Each row was made from one path, in order. Every step used is in the known rows, and no mark comes twice. Write each row's path.
In the rows, zero is written as 128.
Known rows:
manob -> pinol -> pila: [120 118 128 107 142 127 132 147 151  66  80 101 105 125 165 171 107]
foso -> gedep -> pinol -> vitok: [147 118 120 178 194 191 146 192 124 149  96  92 124 106 178 186 131]
vitok -> pila: [155 114 121 137 112 138 157 146  95 140 103 148 105 143 135 119 150]
vitok -> ganapag -> pinol: [151 132 137 148 135 136 147 186 127 153 119 138  96 121 200 134 169]
manob -> pinol: [125 148 129 109 116 127 103 128 130  70  92 106 113 118 155 149 140]
manob -> foso -> pila: [126 152 106 131 106 115 141 118 111 102 117 116 135  79 126 172 167]
manob -> foso: [126 139 108 128 104 109 106 131 117  75 106 121 156 104 108 147 154]
foso -> gedep -> pinol -> pila: [130 101 122 168 193 178 149 201 144 129  89 106 117 114 177 200 123]
pinol -> vitok: [143 118 124 136 158 146 154 143 123 144 125 103 129 123 139 136 102]
gedep -> pinol -> vitok -> pila -> foso -> manob: [148 122 126 208 181 172 151 177  99 125  92 132 141 124 156 185 162]
pila -> foso -> gedep -> pinol: [120 133 144 202 175 176  97 153 114  87  91 139 167 110 153 180 152]
foso -> manob -> pinol -> ganapag: [124 158 126 122 152 108 133 154 130 100 109  99 128 125 144 178 134]
pinol -> pila: [124  95 126 125 156 127 158 151 149 125 115 122 119 134 138 152  92]
ganapag -> pinol -> pila -> foso: [ 95 105 158 159 156 126 118 164 137  89 113 155 140 128 176 167 116]
ganapag -> pinol: [112 131 142 132 123 122 113 162 129 129 132 138 113 123 176 141 146]
vitok -> pila -> foso: [141 119 140 170 120 140 132 126  82  98  95 173 142 141 124 123 155]
pila -> foso -> manob -> pinol: [105 158 136 165 147 125  96 110 105  54 100 130 160 106 134 169 160]

Write each row's path:
[137 144 140 164 142 124 136 149  84  77  80 150 143 142 136 167 157] | vitok -> pila -> foso -> manob -> pinol -> ganapag
[116  97 141 175 185 156 143 151 120  94  94 135 154 119 144 171  99] | pinol -> pila -> foso -> gedep
[150 136 108 145 150 141 167 157  89 117  88  93 100 109 163 168 155] | foso -> manob -> pinol -> vitok -> pila
[133 141 130 172 128 135 129 130  73  73  79 149 133 121 142 156 179] | vitok -> pila -> foso -> manob -> pinol
[138 116 149 174 143 148 140 175  86 121 104 153 125 130 183 143 144] | ganapag -> pinol -> vitok -> pila -> foso
[162 120  96 180 152 172 143 203  88 100  59 102 136  93 159 194 174] | manob -> foso -> gedep -> pinol -> vitok -> pila
[145 107 136 147 157 136 173 205 146 150 108 133  87 127 209 155 138] | vitok -> ganapag -> pinol -> pila
[108 123 143 136 148 130 108 130 139  29  71 124 139 125 154 175 111] | manob -> pinol -> pila -> foso
[107 141 136 180 156 127 116 110 102 102 130 147 172 114 111 151 150] | pila -> foso -> manob
[126 112 102 163 161 153 124 194 132  76  70 101 146  92 153 212 150] | manob -> foso -> gedep -> pinol -> pila
[160 106 131 190 169 179 167 160  65 126  84 133 139 121 152 143 130] | pinol -> vitok -> pila -> foso -> gedep
[138 107 149 188 183 160 160 206 119 126  91 144 117 113 215 170 145] | vitok -> ganapag -> pinol -> pila -> foso -> gedep
[142 152 132 184 175 148 140 143 100  83  88 113 147 100 161 171 157] | pila -> foso -> manob -> pinol -> vitok -> ganapag
[100 102 153 174 174 147 127 181 122  98 103 145 137 114 190 177 120] | ganapag -> pinol -> pila -> foso -> gedep
[105 112 135 191 193 150 128 168 149  95 102 135 154 122 147 207 134] | gedep -> pinol -> pila -> foso -> manob
[177 119 121 152 168 157 185 169 120 166 113 104 111 122 164 132 123] | pinol -> vitok -> ganapag
[123 136 154 195 188 166 106 173 124  92  91 141 176 130 148 190 129] | pila -> foso -> gedep -> pinol -> ganapag
